Each row comes from the steps of one walk. Every step used is in the known rows, and no mark comes twice. Write the walk behind each row, first mark first.
Known rows
kezo/sebov/gitut: [-2.16 +2.14 +1.08 +1.54 -0.19 -0.08 -2.28 +0.70 -1.44 -3.92 -1.63 -1.55 +0.07 -0.43 -2.08 +2.59 +0.06 -3.78 -2.31 +0.13 +2.43 +3.20 +1.37]
libek/sebov: [-1.40 +3.62 +3.19 +0.64 +0.75 +1.90 -0.93 -1.23 +1.22 -1.77 -1.02 -0.26 +0.03 +0.10 -1.82 -0.82 -2.22 -1.27 -0.44 +0.30 +1.45 +2.08 +0.43]
lugi/sebov/kezo: [-2.46 +1.94 +1.41 +1.69 +0.88 +0.07 -0.50 -0.06 -0.29 -3.58 -1.08 -0.92 +0.77 -1.49 -3.01 +0.63 -0.30 -2.23 -0.29 +2.01 +2.33 +2.53 +1.12]
gitut/kezo/sebov/lugi: [-3.02 +3.10 -0.86 +1.61 +1.22 -0.04 +0.19 +0.89 -3.28 -4.73 -1.28 -0.70 +1.49 +0.31 -1.81 +1.47 -2.30 -3.66 -0.69 -1.16 +2.37 +2.21 +1.89]
fodi/sebov/lugi/gitut/kezo: [-4.01 +3.10 +0.23 +1.10 +0.06 +0.17 -1.23 -0.21 -2.77 -3.62 -1.15 -0.22 +0.69 +0.19 -2.87 -1.51 -2.06 -3.86 -0.41 -0.74 +3.82 +1.34 +0.56]
sebov/libek: [+1.55 +0.53 +0.85 +1.45 +0.12 +0.26 +0.39 -0.71 +0.26 +0.02 -1.14 +0.47 +2.38 -0.42 -1.69 -1.54 +0.86 +2.04 +0.41 -1.02 -0.70 +1.96 -3.76]
fodi/gitut/lugi: [-2.47 +2.37 -1.06 +2.03 +0.40 +0.81 -1.06 +0.05 -2.62 -0.28 -0.31 +0.78 -2.22 -1.70 -0.73 -0.10 -0.69 -3.82 +0.60 -1.61 +0.36 -1.60 +0.81]
sebov/kezo/gitut: [-2.87 +0.48 +1.00 +0.51 +0.00 +0.41 -0.32 +0.70 -1.51 -2.29 -2.94 -0.22 -0.68 +0.93 -2.36 +1.47 +0.67 -3.44 -0.31 +0.82 +3.01 +1.92 -0.94]
kezo/gitut: [-1.56 +0.78 +1.31 -0.68 -0.04 +0.07 -0.59 -0.17 -0.93 -0.43 -2.31 -0.26 -1.36 +1.40 -0.74 +0.69 +0.44 -3.02 -0.32 +0.24 +1.44 +1.28 -1.96]
kudet/libek/sebov/kezo/gitut: [-2.50 +1.22 +1.59 +0.81 +0.49 +1.38 -0.23 +0.52 -0.15 -2.90 -3.18 +0.16 -0.60 +1.09 -3.40 +0.74 -0.13 -3.27 -1.45 +1.03 +3.20 +2.84 -0.40]
kezo/sebov/lugi/gitut/fodi: [-3.10 +2.39 +0.04 +0.82 -1.82 +0.25 -0.14 -2.01 -3.17 -2.23 -1.78 -0.02 +1.16 +1.01 -0.81 -0.63 -0.58 -6.58 -1.62 -1.33 +4.07 +3.15 +1.93]
kudet/libek/sebov/fodi/gitut: [-2.04 +2.51 +0.71 +1.15 -1.29 +0.89 -0.57 -0.30 -0.46 -1.50 -2.84 +0.57 -2.42 -0.47 -1.57 -2.14 +0.66 -5.77 -3.09 +0.19 +1.02 +0.58 +0.81]
lugi/sebov/kezo/gitut: [-2.89 +0.75 +1.37 +0.52 -0.17 +0.40 -0.64 -0.08 -1.25 -2.59 -2.27 -0.67 -0.46 +0.80 -2.50 +1.46 +0.61 -4.15 -0.69 +1.68 +2.97 +2.52 +0.24]
fodi/sebov/gitut/lugi: [-2.81 +2.71 -0.60 +2.14 +0.32 +0.52 -2.05 +0.10 -2.73 -2.04 +0.07 -0.32 -0.31 -2.73 -2.11 +1.99 -1.08 -4.02 -0.30 -2.15 +1.12 +0.10 +1.99]
fodi/gitut/sebov: [-3.32 +3.91 +1.31 +1.70 -0.31 -0.11 -2.35 +0.90 -2.21 -1.56 -2.15 -1.05 -1.76 -1.52 -1.78 -0.15 +0.92 -4.38 -2.32 -0.02 +2.19 +0.99 +1.37]
kudet/libek/sebov: [+0.32 +3.47 +2.59 +0.60 +1.97 +1.73 -0.11 -0.56 +2.98 -1.79 -1.58 +0.38 -0.17 -0.15 -2.88 -1.88 -2.11 -0.25 -2.19 +0.21 +0.68 +2.66 -1.04]
kudet/libek: [+2.01 +1.69 +0.50 +0.04 +2.88 -0.60 +0.76 +0.88 +2.68 -0.55 -1.97 +0.62 -0.81 -0.96 -2.00 -2.01 -0.35 +0.82 -2.30 -0.14 -0.91 +1.66 -3.96]
kudet/libek/sebov/fodi/gitut/kezo: [-4.15 +2.23 -0.03 +0.51 -1.23 +0.69 -0.20 +0.97 -1.45 -2.23 -3.22 +0.10 -1.81 -0.03 -3.20 -3.24 +0.31 -4.42 -2.80 -0.74 +2.67 +0.60 +0.24]
kudet/libek/sebov/gitut/fodi: [-2.63 +1.52 +0.53 +0.73 -1.83 +0.95 -0.47 -0.86 -0.73 -1.21 -3.17 -0.29 -0.31 +0.09 -2.84 -1.26 +0.17 -4.83 -3.56 -1.31 +4.07 +3.87 +1.56]
fodi/sebov: [-1.79 +4.42 +1.89 +1.13 +1.25 -0.38 -1.54 +0.23 -0.89 -1.36 -1.09 -0.93 +1.02 -2.86 -1.94 -0.45 -0.46 -2.97 -0.70 -1.13 -0.56 +0.43 -0.79]
fodi/gitut/kezo: [-4.25 +2.10 -0.07 +0.94 -0.34 +0.23 -1.02 +1.45 -2.13 -1.26 -2.63 -0.17 -2.03 -0.17 -2.58 -2.95 +0.09 -3.09 -0.85 -0.62 +2.70 -0.14 -0.65]
libek/sebov/kezo: [-3.03 +2.73 +2.21 +2.12 +0.90 +1.60 -0.42 +0.26 +0.00 -4.02 -1.97 -0.21 +0.72 -0.77 -3.68 +0.29 -1.48 -1.65 -0.15 +1.04 +3.21 +2.62 +1.19]

Which walk is each row?
[-2.67 +1.81 -0.09 +0.60 -1.73 +0.19 -0.04 -2.24 -2.67 -1.36 -1.76 +0.36 +0.55 +0.98 -0.81 -1.32 -0.65 -5.85 -1.17 -1.24 +4.08 +2.69 +1.29] | sebov/lugi/gitut/fodi
[-3.29 +1.90 +1.05 -1.32 -2.88 -0.83 -0.04 -0.57 -2.39 -2.44 -2.67 -1.34 -0.24 -0.17 -0.71 +1.66 +2.08 -6.24 -3.24 -0.42 +1.68 +1.78 +1.40] | kezo/gitut/sebov/fodi
[-4.34 +2.95 +0.91 +2.88 +0.17 +0.20 -1.40 +1.78 -2.38 -3.90 -2.74 -0.76 -0.54 -1.90 -3.69 +0.72 +0.78 -3.77 -1.44 +0.81 +3.75 +1.88 +1.94] | fodi/gitut/sebov/kezo
[-2.14 +3.26 -0.37 +1.68 +1.21 -0.34 -0.57 +0.29 -2.68 -3.34 -1.11 -0.63 +0.55 -0.62 -1.57 +1.67 -2.03 -3.22 -0.90 -0.68 +2.54 +2.20 +2.08] | gitut/sebov/lugi
[-3.21 +1.12 -0.78 +1.12 +0.28 +0.87 -0.23 +0.24 -2.87 -1.71 -0.88 +0.40 -0.76 -0.60 -1.70 +2.18 -0.47 -3.67 +0.87 -1.30 +1.82 -0.02 +0.77] | sebov/kezo/gitut/lugi
[-3.33 +1.33 +1.91 +0.78 -0.14 +1.47 -0.60 +0.18 -1.03 -2.85 -2.90 -0.19 -0.46 +1.23 -2.94 +1.30 -0.21 -3.75 -0.56 +1.00 +3.59 +2.54 +0.27] | libek/sebov/kezo/gitut
[-0.65 +1.67 +0.71 +1.70 -0.38 +0.46 +0.30 +0.35 -1.35 -2.21 -1.51 -0.46 +3.64 -0.06 -2.57 -0.83 +1.16 +0.48 -0.77 -1.71 +0.26 +2.69 -2.11] | gitut/kezo/sebov/libek
[-2.90 +2.03 -1.38 +1.41 -0.97 +0.54 -0.49 -0.33 -3.06 -0.79 -0.65 +0.68 -2.06 -1.70 -0.37 +0.16 +0.09 -5.41 -0.25 -1.79 +0.33 -1.59 +1.60] | sebov/fodi/gitut/lugi
[-1.47 +3.19 +0.54 +1.80 +1.50 +1.33 -0.15 -0.91 -0.91 -3.30 -0.76 +0.21 +0.65 +0.45 -1.75 +0.54 -3.79 -2.49 +0.01 -0.27 +2.32 +2.36 +1.96] | libek/sebov/lugi
[-3.92 +2.85 +0.69 +0.92 -0.13 +0.99 -0.96 -0.71 -2.01 -3.82 -1.13 +0.01 +0.29 +1.25 -2.84 -1.62 -2.66 -3.27 -0.38 -0.23 +4.51 +1.90 +0.98] | libek/sebov/lugi/gitut/kezo
[-0.23 +3.04 +0.14 +1.82 +2.44 +1.22 +0.43 -0.45 +0.28 -3.29 -1.18 +0.69 +0.43 +0.25 -2.45 -0.20 -3.72 -1.77 -1.25 -0.34 +1.78 +2.83 +0.98] | kudet/libek/sebov/lugi
[-3.20 +2.58 -0.74 +1.60 -1.10 +1.36 -0.71 -0.68 -2.71 -1.19 -0.61 +0.70 -1.86 -1.46 -0.86 +0.05 -0.53 -5.63 -0.48 -1.72 +0.73 -1.13 +2.44] | libek/sebov/fodi/gitut/lugi
[+1.49 +0.94 +1.31 +1.43 -0.13 +0.29 -0.10 -1.81 +0.58 -0.41 -0.09 -0.19 +2.77 -0.66 -1.92 -1.41 +0.83 +1.02 -0.22 +0.16 -0.65 +2.80 -2.15] | lugi/sebov/libek
[-0.76 +2.06 +1.62 +1.59 +0.62 +1.33 -1.88 -0.03 +1.40 -3.03 -1.97 -0.32 -0.93 -0.34 -3.61 +0.26 -1.38 -1.99 -3.02 +0.50 +2.82 +3.71 +0.69] | kudet/libek/sebov/gitut
[-2.97 +2.55 +0.31 +1.11 -1.90 -0.05 -0.81 +0.21 -2.49 -2.17 -2.62 -0.29 -1.69 -0.58 -0.49 -0.48 +1.67 -6.97 -2.57 -0.10 +0.75 +0.25 +1.24] | kezo/sebov/fodi/gitut
[-2.00 +2.22 +2.01 +1.63 -0.28 +1.47 -2.51 -0.56 +0.17 -3.02 -1.57 -0.80 -0.78 -0.13 -2.88 +0.98 -1.41 -2.76 -1.84 +0.56 +3.36 +3.28 +1.65] | libek/sebov/gitut
[-2.99 +0.76 -0.09 +0.50 -2.31 -0.14 -0.67 -0.64 -2.07 -0.62 -2.94 -0.59 -0.48 -0.13 -1.70 -0.57 +1.02 -4.99 -2.38 -1.41 +3.81 +2.95 +1.05] | sebov/gitut/fodi
[-1.95 +2.71 +0.37 +1.41 +0.20 +0.50 -1.55 -1.55 -1.21 -1.03 +0.88 -0.49 -1.05 -1.67 -0.93 -0.13 -0.63 -4.35 -0.32 +0.57 +0.33 +0.28 +2.24] | fodi/gitut/lugi/sebov
[-1.78 +3.73 -0.33 +2.14 +1.91 -0.22 -0.58 +0.13 -2.43 -2.96 -0.82 -0.25 +1.34 -1.67 -1.80 +0.80 -2.59 -3.74 -0.12 -1.32 +0.90 +1.26 +1.19] | fodi/sebov/lugi
[-1.39 +1.32 +1.33 +1.17 -0.32 -0.19 -2.56 -0.88 -0.15 -2.53 -0.63 -1.42 -0.77 -0.75 -2.23 +1.27 -0.23 -3.38 -1.96 +1.54 +2.51 +3.24 +1.54] | lugi/sebov/gitut
[-1.44 +3.36 +0.93 +1.71 +0.60 +0.38 -1.38 -1.66 -2.12 -4.47 +0.02 -0.01 +1.16 +1.10 -0.75 +1.11 -2.49 -4.59 -0.22 +0.53 +2.85 +2.60 +1.25] | kezo/sebov/lugi/gitut
[-3.66 +2.56 +0.83 -0.89 -2.56 -0.62 +0.32 -0.64 -2.57 -4.33 -1.90 -1.22 +1.26 +0.25 -0.83 +0.72 +1.11 -6.23 -2.82 -0.64 +1.57 +1.76 +1.45] | lugi/gitut/kezo/sebov/fodi
[-1.50 +1.55 +1.22 -1.32 -2.03 -0.96 +0.39 -2.12 -0.45 -2.07 -0.81 -1.14 +0.33 -0.74 -0.14 +0.15 +1.06 -4.95 -2.27 +0.84 +0.08 +1.66 +1.17] | lugi/sebov/fodi
[-2.26 +2.71 +1.18 +1.97 +0.11 -0.16 -2.96 +0.48 -1.32 -2.67 -1.63 -1.23 -0.07 -2.20 -2.91 +1.21 -0.22 -3.97 -2.00 -0.47 +1.93 +2.15 +0.88] | fodi/sebov/gitut
[+0.75 +1.74 +1.10 +1.85 +0.01 +0.39 +0.23 -0.26 -0.65 -1.77 -1.06 -0.29 +3.60 -0.26 -1.76 -0.09 +1.17 +0.60 -0.50 -1.26 -0.75 +2.76 -2.42] | kezo/sebov/libek
[-0.68 +1.63 +0.71 +1.86 -1.29 +0.45 +0.00 -0.83 -1.77 -0.03 -2.15 +0.08 +3.39 -1.15 -2.71 -1.75 +1.76 -1.98 -1.14 -2.57 +0.20 +2.45 -1.98] | kezo/gitut/fodi/sebov/libek
[-3.15 +4.06 +1.14 +0.89 -0.51 -0.35 -0.90 -0.34 -2.11 -0.67 -2.12 -0.87 +1.38 -2.61 -2.02 -1.31 +0.42 -5.20 -1.75 -2.26 +0.80 +1.23 +0.41] | gitut/fodi/sebov
